Each row was made from one walk, in order. Every step used is in the known rows, and no mark comes twice. Write each row's walk.
Known rows:
z, f, b, q: [ 0.30 -0.24  1.33  2.90 -3.93  3.13 -2.38  2.12  1.96  0.29  1.50  3.61
  2.54 -4.44  2.67 -5.52  1.31  3.42 -5.46 -2.40  0.13  3.85]
q, z, b, f: [-0.62  2.02 -1.44 -2.39 -0.02 -2.80 -1.57 -3.82  0.26  1.78  0.21 -2.74
 -3.28  2.88  0.41 -0.24 -0.58  1.08  2.73 -3.12 -0.20  1.01]
f, q: [-0.51  3.24  0.89  4.25 -0.61  0.83 -2.06 -2.33  1.61 -2.69  1.57  2.07
  0.11  0.57 -1.42 -2.17  1.79  0.88 -0.15  0.24 -0.06 -1.70]
u, b, q, f, z: [ 1.73 -2.02 -2.33 -0.67 -0.96  1.00  0.13  1.71  0.69  2.73  0.70  1.85
  0.37  1.47 -0.32 -5.64  0.67  1.72 -3.78  0.33  0.10 -3.16]
z, f, q, u, b: [-2.21  0.60 -2.83  3.45 -5.69 -2.02  0.97  0.38 -1.86 -0.34  1.23  4.04
  0.31  0.15 -5.25 -0.77  0.15 -0.07 -1.59  0.46 -2.36 -3.81]
f, q, z: [-0.82  5.02 -0.85  1.71 -1.30 -1.18 -0.60 -3.09  0.66 -1.91  1.38  3.19
 -1.50  3.50 -0.56 -0.80  3.33  0.56  2.02 -1.71  1.87 -2.59]
q, f, z: [ 3.82  0.56 -2.20 -1.65 -2.37  1.36  0.70 -1.80  1.81  2.04 -0.52  2.20
 -0.23  2.18  3.69 -0.63  1.89  3.41 -1.23  2.77 -0.05 -1.73]
u, q, f, z, b: [ 3.09 -0.69 -4.49 -1.08  4.99  1.38 -0.24 -1.93  3.60  4.13 -3.11  2.79
 -3.94  0.26  3.64 -0.15  1.78  1.78  2.13  2.63 -3.03 -2.68]
z, f, b, u: [-0.25 -0.07  0.73 -0.40 -0.72  0.80 -1.73 -0.64  3.23 -0.01 -0.56  2.38
 -0.14 -1.81  4.25  1.43  0.99  2.65 -1.38 -0.08 -1.82  3.58]
b, f, z, q, u: [ 0.13 -0.76 -0.43  0.28 -7.80  0.52 -0.46 -2.02  2.27  4.75 -2.74 -0.11
 -1.22 -0.30 -2.83  0.26 -4.78 -2.20 -4.45  2.96  2.35 -0.66]
b, u, q, f: [ 1.06  1.25 -3.34 -1.39  8.12  0.92 -2.45 -2.28  8.54  1.95 -4.33  4.02
 -1.22  1.21  3.86  0.95 -1.58  0.09 -0.20  0.31  0.93 -2.09]
b, u, q, z: [-1.77  3.03 -3.71 -0.96  6.69 -1.16 -3.12 -1.10  5.75  1.84 -2.69  4.25
 -2.67  1.76  3.41  0.66 -0.71 -0.75  1.87 -1.90  3.79 -1.59]
q, f, b, u: [ 2.47  0.63  1.07 -2.01  3.24 -0.38 -1.31 -4.15  6.52  0.99 -0.45  1.37
 -1.55  2.26  4.33  1.46  2.99 -0.06  0.51 -0.89 -2.37  1.46]
q, f, z, b, u: [ 2.24 -0.07 -1.96 -3.71  4.38 -2.70  1.17 -4.12  2.97  3.17 -3.37  1.21
 -4.11  2.73  2.27  2.95  2.68  1.50  3.00  3.34 -3.03 -1.36]
b, f: [-0.12  0.95  0.16  0.31 -2.82  1.51 -3.49 -1.55  2.50  0.02  0.74 -2.91
  0.61 -0.21  0.71 -2.57 -3.37  2.16 -2.68 -1.43  1.19  2.37]
b, q, z, f: [-1.01  2.77 -2.19  0.22 -4.57  0.41 -0.65  2.10 -0.27  0.97 -0.32  5.66
  2.32 -0.55  2.15 -3.75 -0.05  4.31 -4.21 -3.37  5.19  0.21]
z, q, f, b, u, p: [ 0.79 -2.54  1.60 -0.59  4.90  1.83 -2.01 -1.96  7.81  2.67 -5.63  4.36
 -2.46  1.09  3.43  3.04 -0.71 -2.71 -3.84  0.06 -0.98 -0.56]
f, q, z, b, u: [-2.42  4.18 -0.62 -0.37  5.50 -5.39 -0.15 -5.61  1.85 -1.12 -1.27  2.30
 -5.14  4.08 -2.00  2.77  4.31 -1.32  6.59 -0.68 -1.18 -2.30]
f, z: [ 1.33  0.55 -1.31  1.62 -3.10  1.48 -1.65  0.12  0.25  0.99  1.20  1.30
 -0.16 -0.17  2.06 -2.70  1.19  3.00 -1.36  2.03  0.91  0.19]
z, q, f, b, u: [ 2.18  1.03  2.37 -1.47  3.77  1.53 -1.29 -3.89  7.31  2.76 -2.50  2.76
 -1.37  2.43  2.29  3.23 -0.33 -2.49 -0.14  0.49 -1.29 -0.71]
q, f: [ 3.05  2.43 -1.14 -0.29  0.04  1.00 -1.10 -1.97  2.96  0.73  0.19  2.41
  0.87  2.46  2.93 -1.32  0.59  2.19 -0.95 -0.61  0.32 -1.17]
q, z, b, u: [-1.33  3.08 -2.01 -2.15  5.66 -5.33 -1.66 -3.44  1.57  1.29 -1.02  1.53
 -3.91  3.56  0.90  1.55  2.25 -0.39  5.26 -2.35  0.19 -0.33]
u, q: [-0.10  1.51 -2.55  3.52  3.51  2.73 -4.73  0.87  4.40  0.90 -0.18  3.00
  0.24 -2.01  2.58 -3.82 -1.70  0.77 -1.24 -1.10  1.74 -0.76]
q, u, b, f: [-1.61 -1.25 -2.35  0.52 -4.20 -2.67 -2.37 -0.58  0.59  2.22  1.80 -2.70
 -0.26  0.97 -4.33 -3.27 -4.10 -2.06 -2.72 -2.52 -0.47 -0.05]
f, q, z, b, u, p: [-3.96  0.67 -1.45  0.40  6.77 -4.96 -1.12 -3.70  2.51 -1.13 -4.28  3.86
 -6.16  2.87 -0.92  2.66  3.90 -1.61  2.60 -0.96 -0.96 -2.08]
f, b, u, q, z: [-0.98  1.85 -1.57 -0.98  5.91 -0.55 -3.29 -2.24  6.94  2.09 -1.08  3.46
 -3.66  0.83  5.22  0.63  2.05 -1.98  2.58 -3.13  0.93  0.98]

Write each row's walk:
[-0.01  2.18  1.04  1.25 -1.44  0.19 -2.61 -0.69  2.56  0.83  3.39  3.04
 -0.41  0.45  2.36 -5.99  4.12 -0.15 -1.55 -5.52  2.74  2.26] : f, b, q, z
[ 0.15  3.44 -2.99 -0.92 -4.61  0.04  0.10  0.57 -1.34  0.73  0.11  4.32
  1.22  1.20  3.80  0.27  0.06  4.86 -0.72 -1.85  2.84 -0.27] : q, z, f
[-1.71 -0.83 -1.11  1.31 -3.98 -0.94 -2.25 -0.21  1.25  3.92 -0.30 -1.50
 -0.33  1.15 -6.44 -1.66 -7.26 -4.37 -3.48 -1.17  0.59 -2.30] : z, q, u, b, f
[-0.73 -0.62 -1.22  0.60  3.58  2.64 -3.06  0.42  6.15  1.56 -2.78  3.94
 -0.96 -3.77  5.37  0.94 -0.86  1.87 -1.21 -0.01 -1.56  2.23] : z, f, b, u, q
[-1.47 -1.12 -2.24  4.20 -2.15 -1.91 -3.35  0.57  2.02  0.65 -1.51  5.18
 -0.05 -1.64  0.29 -3.44 -0.11 -1.74 -5.39 -1.87  2.02  0.28] : q, u, p
[ 2.20  1.26 -0.71  0.71  3.71 -0.84 -1.48 -1.83  2.82  1.48 -0.43  2.65
 -0.22  0.40  0.05 -4.88  1.64  0.99 -0.87 -1.91 -0.58 -0.90] : z, b, q, f
[-0.77  2.64 -0.35  3.15 -3.94  1.99 -0.23 -0.66 -0.16 -2.49 -0.04  3.66
  1.29 -1.17 -0.24 -0.06  0.55  4.34 -1.80  1.37 -0.63 -1.34] : z, f, q
[ 1.08 -0.08 -1.50  1.10  0.06 -0.72 -1.26 -1.06 -1.10  1.81  0.66  0.22
 -2.70 -0.18  1.02 -1.98  2.66  2.34  2.08  2.06 -2.22  0.10] : f, z, b
[-2.62 -0.21 -0.96  5.79 -2.31 -2.00 -2.10 -1.51  2.25 -1.52 -1.63  5.83
 -1.43 -0.88 -2.67 -2.15  1.90 -2.61 -4.20 -0.32  0.38 -1.44] : f, q, u, p
[ 0.75 -0.88 -0.78 -0.93 -5.50  2.18 -1.58 -1.36  1.17  1.76 -0.14 -3.34
 -0.90 -0.28  1.61 -1.53 -1.81  3.46 -3.14  1.90  1.03  1.75] : b, f, z
[ 0.34  0.42  2.45  4.08 -0.58  2.20 -4.15  0.39  3.50 -0.22  3.23  1.81
  1.22 -2.67  1.43 -7.59  2.65 -0.05 -3.70 -3.72  0.76  3.40] : f, b, q
[-0.53  3.02 -4.14  0.54  6.47 -1.31 -2.82 -1.13  2.32  2.65 -0.79  3.38
 -3.73  1.12  2.25 -1.62  1.32 -0.10  4.42 -2.99  0.51 -1.92] : u, q, z, b
[ 1.18  0.72  0.04  2.33 -2.59  3.20 -1.68  0.64  0.97  2.79 -0.77  2.23
 -0.14  0.06  0.06 -0.93 -2.21  0.53 -2.15  3.51  2.21 -2.15] : f, z, q
[-0.08  0.29 -0.32  0.24  0.55 -0.67 -2.99 -2.70  1.28  0.99  0.45 -3.96
 -1.85 -0.18 -0.51 -1.98 -1.97  1.37  0.53 -1.49 -2.14  2.36] : z, b, f
[ 0.63 -0.50  0.52 -0.24 -4.82  3.74 -1.76 -0.89  1.95  3.37 -2.33 -2.31
 -1.00  0.04 -0.66 -0.18 -5.31  0.96 -3.81  3.21  1.94 -0.48] : b, f, z, q
[-0.21  0.39  1.50  4.39 -3.52 -1.17 -3.24 -0.86  3.61  0.94  2.86  3.91
  0.41 -2.75 -0.81 -7.34  2.97 -3.23 -4.00 -3.72  1.12  3.11] : f, b, q, u
[-2.33 -1.67 -1.14  1.80  4.17 -0.79 -4.37  0.57  4.39 -0.73 -3.68  3.11
 -0.96 -0.86  2.34 -0.49 -0.91  0.19 -4.06 -0.79  1.47  1.23] : b, u, p
[-0.13  2.52 -0.13  3.92 -2.91 -0.47 -2.48 -0.70  2.11  2.63 -0.56  4.64
  1.08  0.05 -3.18 -1.73 -2.90 -4.08 -2.51 -0.02  2.90 -2.12] : z, q, u
[-0.48  3.35 -3.97  0.91  2.96  0.79 -3.15 -0.01  3.43  1.68 -0.36  4.27
 -1.39  0.99  3.66 -2.27 -0.22  0.54  0.85 -2.97  3.50 -1.89] : u, q, z
[ 2.85 -0.16 -1.25 -0.31 -2.27  1.79  0.04 -0.32  2.76  2.10 -0.80  3.62
  0.81  0.25  2.20 -4.60  1.72  2.92 -4.50  1.26  2.21 -1.05] : b, q, f, z
[ 1.87 -0.49 -3.89 -2.82  5.43  1.49 -0.74 -1.72  7.24  3.33 -5.32  3.75
 -2.75  0.87  4.64  1.74 -0.21  1.20 -0.43  3.76  0.48 -2.36] : b, u, q, f, z
[-2.15 -1.71 -1.46 -1.80 -0.44 -0.85 -0.95  0.18  2.88  1.30 -3.81  5.16
 -2.40 -0.26  6.46  3.03  1.94  2.12 -2.94 -2.37  0.24  2.49] : q, z, f, b, u, p
[-1.29  2.51 -1.27  3.78 -6.77 -1.28  0.93 -1.52  0.11 -1.08 -0.51  5.87
  0.78 -1.35 -2.55  0.08  0.75  0.75 -2.26  1.04 -0.21 -1.63] : z, f, q, u
[ 0.24  1.37 -3.28 -0.01 -0.64  2.88 -1.38  1.04  2.98  2.63 -0.22  5.13
 -1.26 -1.26  6.66 -0.19  1.26  2.57  0.07 -2.69  0.35  0.82] : u, q, z, f, b
[-3.18 -2.38 -0.91  3.08 -0.97 -3.56 -1.47 -4.04  2.14  0.14 -3.42  0.57
 -4.49 -0.99 -4.67 -0.54  0.11 -2.60 -2.40 -0.52 -2.90  0.06] : z, b, f, q, u, p
[ 2.84  2.60  0.01  0.47  0.63  2.85 -1.11 -1.51  3.79  2.50 -1.51  3.49
  1.00  2.59  0.63  0.41 -2.42 -0.24 -1.94  0.64  1.48 -3.46] : z, q, f
[-2.15 -0.17 -0.18  1.70 -1.76  0.45 -1.89 -1.66  0.60 -1.26  1.81 -4.11
 -1.09  1.70 -4.79 -2.12 -2.22  0.45 -1.07 -0.72 -2.51 -1.74] : u, b, f, q
[-1.42 -4.37 -1.23  1.16 -6.47  0.79 -1.40 -0.12  2.70  4.58 -5.59  1.54
 -2.24 -1.64 -1.74  0.03 -5.26 -2.42 -8.21  2.76  2.80 -0.42] : b, f, z, q, u, p
[-1.63  3.79 -0.02 -0.53 -3.60 -0.55 -0.56 -4.65  1.73 -1.33  0.36 -1.35
 -2.22  3.45 -1.05  0.30  0.27  1.23  0.42 -1.66  1.67 -0.93] : b, f, q, z
[-0.91  1.42 -0.54  0.54  6.33 -3.36 -3.08 -2.52  2.54  0.21 -1.07  0.49
 -2.41  0.57 -0.29  0.02  0.61 -0.16  2.94 -0.30 -1.81  0.83] : z, b, u
[-0.29 -0.34 -1.25 -0.83  3.62 -2.69 -1.36 -2.27  1.31  1.91 -1.75  0.23
 -3.97  0.43  0.93  0.92  1.98  1.05  2.91  2.70 -1.95  0.66] : f, z, b, u
[-0.43 -1.20 -2.53  2.29 -4.48 -0.87 -0.52  1.39 -0.95  4.80  0.31  2.67
 -0.81  1.09 -4.74 -1.75 -2.77 -3.87 -2.02  1.98  0.24 -4.67] : f, z, q, u, b
[-0.49  2.86 -5.05 -0.18 -0.37  2.00 -1.29  1.66  1.96  2.03 -1.85  5.96
 -0.23 -0.28  4.80 -0.21 -1.60  3.74 -0.78 -1.80  3.29 -1.59] : u, q, z, f
[-0.19 -2.93 -2.04 -1.11 -4.05  1.02 -1.64  0.76 -0.78  2.38  1.16 -4.92
 -1.41  0.91 -0.92 -2.79 -2.89  2.30 -2.26  0.87 -1.46 -0.12] : u, b, f, z
[-0.96  1.71 -0.37  4.46 -3.25 -2.05 -3.15  0.15  2.41  0.76  1.13  4.80
  1.99 -2.04 -2.49 -7.26 -0.21 -2.04 -5.13 -2.86  3.97  0.63] : b, q, u
[-0.99  1.02 -0.95  3.99  0.31 -4.11 -2.71 -0.90  1.43  1.67  0.75  4.01
 -0.42 -2.14 -4.00 -6.80  1.51 -2.54 -1.47 -2.69  0.75  0.64] : z, b, q, u
